Each row comes from the steps of one path. Every step used is in the known rows, and no mark comes twice. Write the path behind each row, first mark first.
In the rows, 128 means zero.
Known rows:
fefo-suris-zeguk-lakidis-difufik: [125 126 154 118  86 166 167 108 191  87 185 112 151 133 135 115  93 119
 102  96 145 103 115 108  55 173 140  92 105  90 105 126  85 129  99 127
 152 141 166 135  67 136 105 129 110 123 129 125 196]
savu-varo-suris-zeguk-lakidis: [105 134 188 130 110 104 149 104 205  78 235 114 114 105 180 102  77 130
 112 110 165  95 129 131  60 192 156 123 121 101 120 143 101 117  90 116
 157 111 101 136 108 128  98 114 119 137 112 144 177]
suris-zeguk: [140 126 164 137 136 117 144 124 153 124 167 133 126 113 132 114 118 129
 136 107 129 114 121 129  77 145 134 121 130 134 124 126 104 128 129 122
 141 128 139 137 138 123 119 133 125 124 126 132 146]
savu-varo-suris-fefo-guma-filad: [143 112  65 116 158 123 144 121 153 117 173 130 109 159 180 135 145 139
 127 129 140 139 121 151 157 197 106 174 116 127 129 152 190 135  57  86
 137  77 105 162  88 156  98 129 156 102 147 136 140]
rona-guma-fefo: [126 139  83 126 168 151 134 142 124  97 121 111 185 117 140 109 120 134
 126 139 141 138 131 134 119 142 108  81 122 137 136 134 130 125  77 143
 121 148 158 141 149 139 150 131 125 137 137 129 182]
savu-zeguk-lakidis-difufik: [112 128 117 104 111 157 153 124 141  90 144 129 132 128 138 111  88 130
 102 119 124 112 100 117  52 154 154  73 108  93 109 124  91 127  95 123
 157 149  90 150  97 155 130 125 116 127  92 134 190]
guma-fefo-suris: [132 143 127 130 130 153 148 115 142 110 138  99 177 134 148 131 121 137
 128 118 146 145 138 119 143 150 101 106 116 129 134 129 152 129  93 142
 127 160 141 111 104 105 105 123 127 137 153 117 123]
zeguk-suris-fefo-guma-filad: [171 106  56 131 174 141 132 143 114 161  97 149  99 150 142 106 164 140
 143 123 124 151 112 140 163 146  71 148 124 139 133 145 159 140  68  94
 139  98 161 160 113 184  95 133 167 109 105 140 147]
fefo-savu-varo-suris-zeguk: [157 148 223 144 100 104 161 107 180  96 252 140 140 100 163 132 120 138
 134  72 165 112 138 138  75 195 134 155 142 108 117 163 129 117  99 120
 152 116  95 161  98 106  92 130 132 128 103 156 170]
zakel-lakidis-difufik: [110 124  63 136 103 134 115 136 135 105 124 141 148 131 129 141 124 108
 107 129 118 142 109 124 112 152 151 115 104  86 107 122 104 120  87 120
 145 175 133 137 100 153 124 126  62 108 110 108 183]
rona-guma-fefo-savu-varo-suris: [144 157 141 130 143 137 142 122 142  76 196 123 201  96 160 127 116 132
 135  97 171 137 144 144 111 199 115 112 123 123 137 173 157 119  55 135
 125 152 104 164 123 114 131 127 125 140 111 154 209]
lakidis-difufik: [145 122  89 108 129 138 137 128 119 122 124 134 137 130 129 138 125 119
 113 123 126 121 113 124 125 146 142 121 112  95 111 128 118 129 118 126
 132 155 127 145 110 141 123 128 120 114 112 128 154]
varo-savu: [128 136 160 133 136 132 139 129 135 129 155 147 106 127 176 122 133 119
 141 127 132 140 127 135 108 131 136 143 134 125 115 146 138 129 130 126
 122 111 122 134 133 123 124 108 130 126 136 133 130]
rona-guma-filad: [126 127  89 111 158 143 121 156 111 101 132 139 126 127 139 107 127 130
 126 120 139 141 103 135  88 150 129 121 124 134 129 131 143 137  79 105
 124  94 170 149 144 158 160 137 133 137 138 110 179]
guma-fefo-savu-zeguk-suris-varo: [171 151 183 134 140 139 139 139 101 126 213 159 168  94 183 117 132 150
 160  68 149 152 118 130  78 163  81 106 145 121 138 150 107 119  75 136
 146 165  76 169 127 126  92 126 142 132  64 171 172]
rona-guma: [136 120 110 128 140 137 129 136 114 113 137 129 143 133 111 114 132 130
 129 129 128 128 131 124 108 142 132 114 131 127 129 139 132 118 112 124
 122 131 149 124 140 147 148 122 128 137 134 121 178]
rona-guma-fefo-suris-zeguk: [145 134 149 142 147 160 165 124 150  90 187 103 197 119 143 101 115 135
 142 100 158 135 123 118  74 175  98  90 123 133 132 134 129 113  86 145
 128 156 181 127 123 121 114 130 127 136 161 114 185]
varo-suris-fefo-savu-zeguk-lakidis: [108 120 175 130 110 155 182  99 181  73 211 125 109 108  98 119 120 157
 128  77 151 157 123 118  61 159 116 103 125 113 113 137 129 117  84 101
 164 112  41 172  44 138 101 124 138 137  82 160 172]
guma-fefo-suris-zeguk: [139 136 169 143 132 144 170 114 157 112 182 103 178 126 158 119 109 130
 135  98 145 127 126 115  98 165  95  99 121 135 126 132 133 122  98 139
 133 160 156 127 114 105  94 131 126 133 156 119 135]
varo-savu-zeguk-suris-fefo-guma: [175 109 121 148 168 132 160 121 118 172 152 164  88 151 176 109 180 126
 161 123 113 161 114 133 109 142  88 144 137 129 112 177 138 121 104 111
 147  97  80 162 100 172  73 110 162 106 106 159 162]
difufik-lakidis: [113 118  90 117  99 119 128 130 127 140 119 123 124 115 129 115 134 128
 118 120 135 152 124 120 121 156 132 105 113 121 125 128 116 125 122 130
 139 130 164 129 135 149 121 124 117 149 121 125 145]
varo-suris-zeguk-savu: [141 129 189 155 152 115 162 100 138  81 205  97 100 114 141  85 119 125
 129 101 152 127 125 135  53 161 140 160 137 113 111 115 107 122 124 119
 149 111  83 142 129 109 107  99 129 120 135 130 159]
savu-fefo: [147  99 110 146 142 114 133 131 130 156 128 123 145 130 110 134 144 128
 136 128 128 118 139 117 148 156 114 160  98 131 131 127 138 118 126 121
 130 114 133 126 123 119 131 125 124 121 130 126 119]
zeguk-lakidis-difufik: [106 120  86 103 113 156 128 131 150  94 125 126 133 129 128 116  97 121
  99 129 127 115 114 116  99 149 145  91 102  94 113 122 100 126 103 123
 135 144 144 143  96 151 127 126 105 116  97 132 182]
filad-guma-fefo: [119 147  98  99 171 180 131 145 123 101 121 122 183 106 163  99 104 137
 128 136 167 149 123 134 110 143 105  85 113 152 141 154 152 113  77 134
 117 161 152 134 151 110 145 132 124 128 131 115 136]
varo-suris-fefo-guma-rona: [146  87  37 127 191 150 152 102 152 128 144  91 130 149 117 122 150 141
 125 129 130 164 116 136 183 153  89 119 126 150 117 133 189 132  63 108
 128 134  87 149  84 163 106 128 124 101 137 119 143]
fefo-savu: [146 139 168 129 109 142 137 137 139 116 136 155 144 106 110 133 138 132
 139  88 127 137 134 127 119 132 123 130 137 125 133 137 135 127 119 122
 131 134 119 159 113 118 124 135 131 135 105 144 139]
zeguk-suris-varo-savu-fefo-guma: [194  92 132 163 172 130 134 139 111 193 181 159 115 145 208 124 158 128
 163 113 123 133 114 141 158 180  85 192 104 120 127 161 138 122 105 123
 137 100 126 146 128 148 101 110 157 104 122 149 157]
zeguk-savu-varo-suris-fefo-guma: [141 110  94 144 157 107 153 102 137 101 163  88 111 159 149 109 174 127
 140 127 133 129 133 147 155 195  98 192 122 114 128 154 170 110  98 117
 132 121  80 149  79 142  80 101 149 108 171 142 151]
varo-savu-fefo: [150 102 131 153 145 116 147 128 128 164 158 140 122 125 168 130 148 122
 147 130 135 135 132 134 126 166 131 187 106 123 121 142 142 122 131 125
 128  90 129 127 116 109 129 113 131 120 145 137 125]
savu-varo-suris-fefo: [131 116 113 134 125  93 150  91 160 123 189 113 113 130 151 146 156 137
 126 123 154 122 136 138 145 193 116 165 115 111 125 161 157 112 105 110
 143 120  86 121  64 113  96 123 141 119 127 136 125]

Write each row's path:
[143 164 166 130 132 124 146 110 151  81 191 124 186 101 177 134 115 139
 138  96 171 140 153 133 135 192 120 120 122 121 128 165 156 131  69 138
 127 157  82 162 103  95 108 129 130 125 102 149 158] -> guma-fefo-savu-varo-suris
[152 100 148 161 118 111 145 117 115 122 199  79 138 145 140 111 141 129
 147  87 155 129 127 118 123 191  82 211  98 112 138 127 146 102 130 128
 135 128 122 109  90  95 103 102 135 132 199 127 118] -> zeguk-savu-fefo-suris-varo
[135 147 126 107 138 190 142 125 127 102 198  94 188 124 189 119 107 149
 130  88 185 151 126 132 104 162  75 105 117 145 140 155 166 105  67 130
 122 157 150 107 103  95 122 129 132 133 177 109 145] -> filad-guma-fefo-suris-varo
[107 137 191 123 119 142 141 130 153  96 236 130  78 132 219 105  91 140
 136  99 136 145  93 127  30 155 135 120 136 114 121 141 106 121 112 120
 152 103  75 144 107 136 128 110 122 138 129 156 174] -> suris-varo-savu-zeguk-lakidis
[151 101 156 160 147  94 155 120 126 116 170 112 122 111 125  80 135 123
 154  97 128 103 126 125  80 177 117 186 109 120 128 116 110 104 142 115
 139 124 134 136 122 113 117 109 133 120 158 140 131] -> suris-zeguk-savu-fefo
[131 100 193 157 105 142 186 105 204 123 218 119 119 134 173 112 109 132
 142  94 152 120 131 111  58 194 123 164  93 107 114 142 122 120 113 118
 151  84 156 119  77 114 102 108 119 133 151 129 160] -> varo-savu-fefo-suris-zeguk-lakidis
[180 146 208 135 110 123 145 133 107 135 220 174 128 100 154 124 135 147
 160  60 136 138 109 132  62 150  96 135 157 116 134 158 102 116 102 123
 157 126  78 159 111 132  94 128 143 132  74 176 172] -> fefo-savu-zeguk-suris-varo
[137 134 177 145 141 116 153 127 133  89 165 109 109 115 136  81 130 119
 141  98 133 113 119 125  51 151 120 152 141 116 126 120 100 121 131 123
 136 125 128 145 138 127 113 108 122 125 154 131 149] -> suris-zeguk-savu
[130  99 100 146 141 124 160  94 149 126 168 112 109 131 106 137 152 139
 127 114 151 145 123 129 146 150 106 141 113 118 114 135 155 120 111 112
 143 112  78 119  74 131 103 130 138 126 113 120 125] -> varo-suris-fefo
[141 111 178 145 116 138 187 101 152 108 210 132 112 113 104 134 161 146
 147  79 152 161 124 129  80 155 108 130 134 122 115 149 152 115 106 103
 161 108  31 167  62 116  91 132 144 122  89 148 151] -> varo-suris-fefo-savu-zeguk
[146  94 130 155 111 130 157 113 135 159 141 103 152 139 108 140 146 130
 138 114 137 121 138 111 150 168 108 172  93 124 138 131 151 117 126 124
 137 117 137 110  82  99 109 122 132 126 160 110 113] -> savu-fefo-suris
[171 120 138 145 126 129 151 120 132 150 134 157 129 101  85 129 176 138
 158  76 150 148 130 130 134 138  79 147 127 115 128 162 128 108 104 108
 141 133 133 154  74 139  84 134 147 132  61 157 148] -> zeguk-suris-fefo-savu
[157  94 178 169 156  97 171 100 137 115 205  91 108 114 121  92 142 122
 141 109 148 116 131 134  80 188 127 195 106 113 115 120 118 110 126 109
 150 110  91 141 125  97 107  96 133 117 133 123 152] -> varo-suris-zeguk-savu-fefo
[133 155 173 127  86 103 128 133 149 120 165 150 154 110 148 134 131 127
 144  89 137 117 144 135 123 171 132 152 134 115 140 160 136 114 117 125
 122 138 128 158  95 119 110 130 138 133 126 161 145] -> fefo-savu-varo
[152 156 203 136 128 112 162 115 178  81 240 142 187  91 185 124 115 136
 143  71 176 125 142 137  84 213 116 121 129 123 124 155 133 123  75 130
 142 149 101 170 109  95  92 131 125 126 104 164 170] -> guma-fefo-savu-varo-suris-zeguk
[158  93 119 146 180 121 154 153 125 114 150 117 109 140 158  58 132 136
 149 106 117 119 115 134  87 194 104 188 110 136 131 113 140 127  91 101
 136  88 159 181 146 146 120 119 148 104 168 122 134] -> suris-zeguk-savu-fefo-guma-filad
[147 153 192 132 123 158 162 123 132 114 247 116 152 149 249 133 120 136
 152  91 160 167 108 129  63 177  91 120 140 119 122 153 149 133  97 135
 137 130  84 125  94  99  96 124 132 129 174 143 148] -> guma-fefo-suris-varo-savu-zeguk
[142 120 154 133 107 127 168 128 142 121 175 152 122 116 103 130 160 145
 152  67 132 150 123 123  75 147  97 122 137 129 124 146 143 115 114 107
 146 125  74 172  69 136 102 140 146 127 106 156 140] -> suris-fefo-savu-zeguk
[124 128  84  83 178 166 128 138 130 117 134 104 153 113 146  86  99 124
 127 119 171 148 113 141  98 136 119 100 132 158 131 144 156 114  70 124
 108 142 149 123 123 125 150 135  97 123 148 104 154] -> filad-guma-rona
[120 133 147 122 105 121 149  94 199  75 226 124 137 119 184 119  76 116
 100 114 159  91 119 131  60 220 164 115 102  69  98 144  87 120  83 118
 163 137 110 147  89 133 108 114 118 115  93 141 214] -> savu-varo-suris-zeguk-lakidis-difufik
[131 137 107 131 142 166 144 127 129 102 142  97 196 138 141 121 123 138
 128 125 144 142 131 117 116 163  93  86 120 127 138 141 150 122  77 145
 123 161 162 115 115 121 127 117 127 143 162 113 179] -> rona-guma-fefo-suris
[149  87  59 134 197 121 137 139 103 128 102  85 150 154 124  77 135 129
 152 135 114 138 116 126 162 167  98 165 111 146 139 112 168 124  91 118
 113 143 124 158 134 149 127 110 113 104 178 122 148] -> zeguk-savu-fefo-guma-rona
[136 147 180 150 135 136 169 118 139  76 181  70 170 122 155  78 117 129
 138  99 151 135 134 112  71 170  93 125 135 127 124 122 120 124 103 137
 135 160 149 134 110 102  90 108 123 125 180 124 139] -> guma-fefo-suris-zeguk-savu
[146 148 138 138 151 173 142 134 131  94 229 109 163 136 216 121 123 128
 143  94 169 158 124 126 100 183  81 120 128 123 129 166 161 127  90 135
 124 130 147 118 103 116 127 113 131 139 186 130 185] -> rona-guma-fefo-suris-varo-savu
[138 130 130 129  90 108 138 126 163 120 162 144 133 112 119 141 161 138
 149  75 150 132 148 134 130 186 100 162 120 116 144 168 159 111 112 113
 126 138 128 159  54 117  96 135 139 137 132 163 128] -> suris-fefo-savu-varo
[130 135 142 123 120  98 137 103 149 119 191 119 133 130 177 144 127 124
 117 141 156 119 131 141 135 174 139 158 130 112 127 149 138 122 109 129
 135 124  86 121 111 109 107 119 136 122 121 141 141] -> savu-varo-suris
[141 148 130 125 123 150 137 123 128 113 191  97 175 133 181 138 110 145
 133  97 160 149 131 129 140 163  82 112 121 130 140 131 156 119  91 140
 131 157 135 110  93 105 111 128 132 135 175 132 134] -> guma-fefo-suris-varo
[127 140 121 109 145 190 143 126 130 102 139  97 192 121 168 114 108 133
 124 122 177 153 131 130 109 151  94  90 121 152 142 149 169 113  76 134
 119 156 162 116 111  95 118 130 130 125 162 105 138] -> filad-guma-fefo-suris
[132 120 119 149 134  76 153  95 141  92 188  88  99 132 144 113 158 128
 136 117 164 127 135 146 133 197 107 187 119 101 117 159 157  99 111 106
 136 124  82 133  64 113  97  98 145 122 155 147 132] -> zeguk-savu-varo-suris-fefo
[155  88  67 132 166 137 132 156 118 154 107 143 127 156 143 117 136 138
 137 138 112 137 115 132 153 172 114 167  94 137 138 123 175 142  77 101
 125  84 148 161 147 150 135 127 146 101 145 122 121] -> savu-fefo-guma-filad
[135 146 177 141 121  77 142 119 146  92 190 105 120 120 175  82 126 122
 145 107 143  97 124 132  60 189 127 180 136 111 127 145 105 111 135 118
 139 129 136 141 124 117 103 111 126 126 172 142 152] -> suris-zeguk-savu-varo
[137 125 190 143 101 136 160 103 163 123 197 112 140 139 131 123 122 126
 133  90 139 120 125 115  90 147 116 133 133 124 127 131 116 127 130 133
 140 126 150 119  97 109  92 128 134 136 156 118 136] -> fefo-suris-zeguk
[137 144 161 118 149 180 169 123 158 100 185 101 188 117 171  95 100 142
 128  95 180 135 131 119  59 165  94  87 114 153 135 146 148 112  82 133
 140 152 172 118 114  95 113 142 130 128 162 112 148] -> filad-guma-fefo-suris-zeguk
[156  96 137 158 102 124 149 115 128 155 206 102 149 147 146 152 139 135
 138  92 148 127 130 123 145 187  91 181 107 116 138 137 157 110 123 130
 142 117 125 106  74 102 103 124 138 125 173 123 121] -> savu-fefo-suris-varo
[138  98  24 122 187 145 137 128 143 136 113 104 127 154 115 113 150 135
 146 125 112 162 109 130 177 147  85 112 115 154 135 137 186 129  76 113
 115 144 130 156  85 175 114 142 124 108 162 130 143] -> suris-fefo-guma-rona
[139 158 180 136 119 103 160 114 156  76 202  72 180 128 195  85 113 125
 145  93 155 112 138 126  70 214  97 154 131 115 128 144 126 110 100 141
 132 168 152 134  99  95  80 108 129 133 201 136 144] -> guma-fefo-suris-zeguk-savu-varo
[109 139 150 131 127 177 161 117 189  61 183  96 185 120 140  83  78 136
 119  99 156 123 127 114  53 173 108  62 120 128 130 134 105 114  64 135
 136 152 189 125 107 134 124 118 113 154 147 128 216] -> rona-guma-fefo-suris-zeguk-lakidis
[165  94 115 147 163 139 140 140 129 158 188 145 112 157 201 141 140 137
 154 107 118 130 120 144 158 185  96 197 103 125 135 150 167 126 112 121
 123  95 108 152 120 134 122 118 147 105 168 146 137] -> suris-varo-savu-fefo-guma
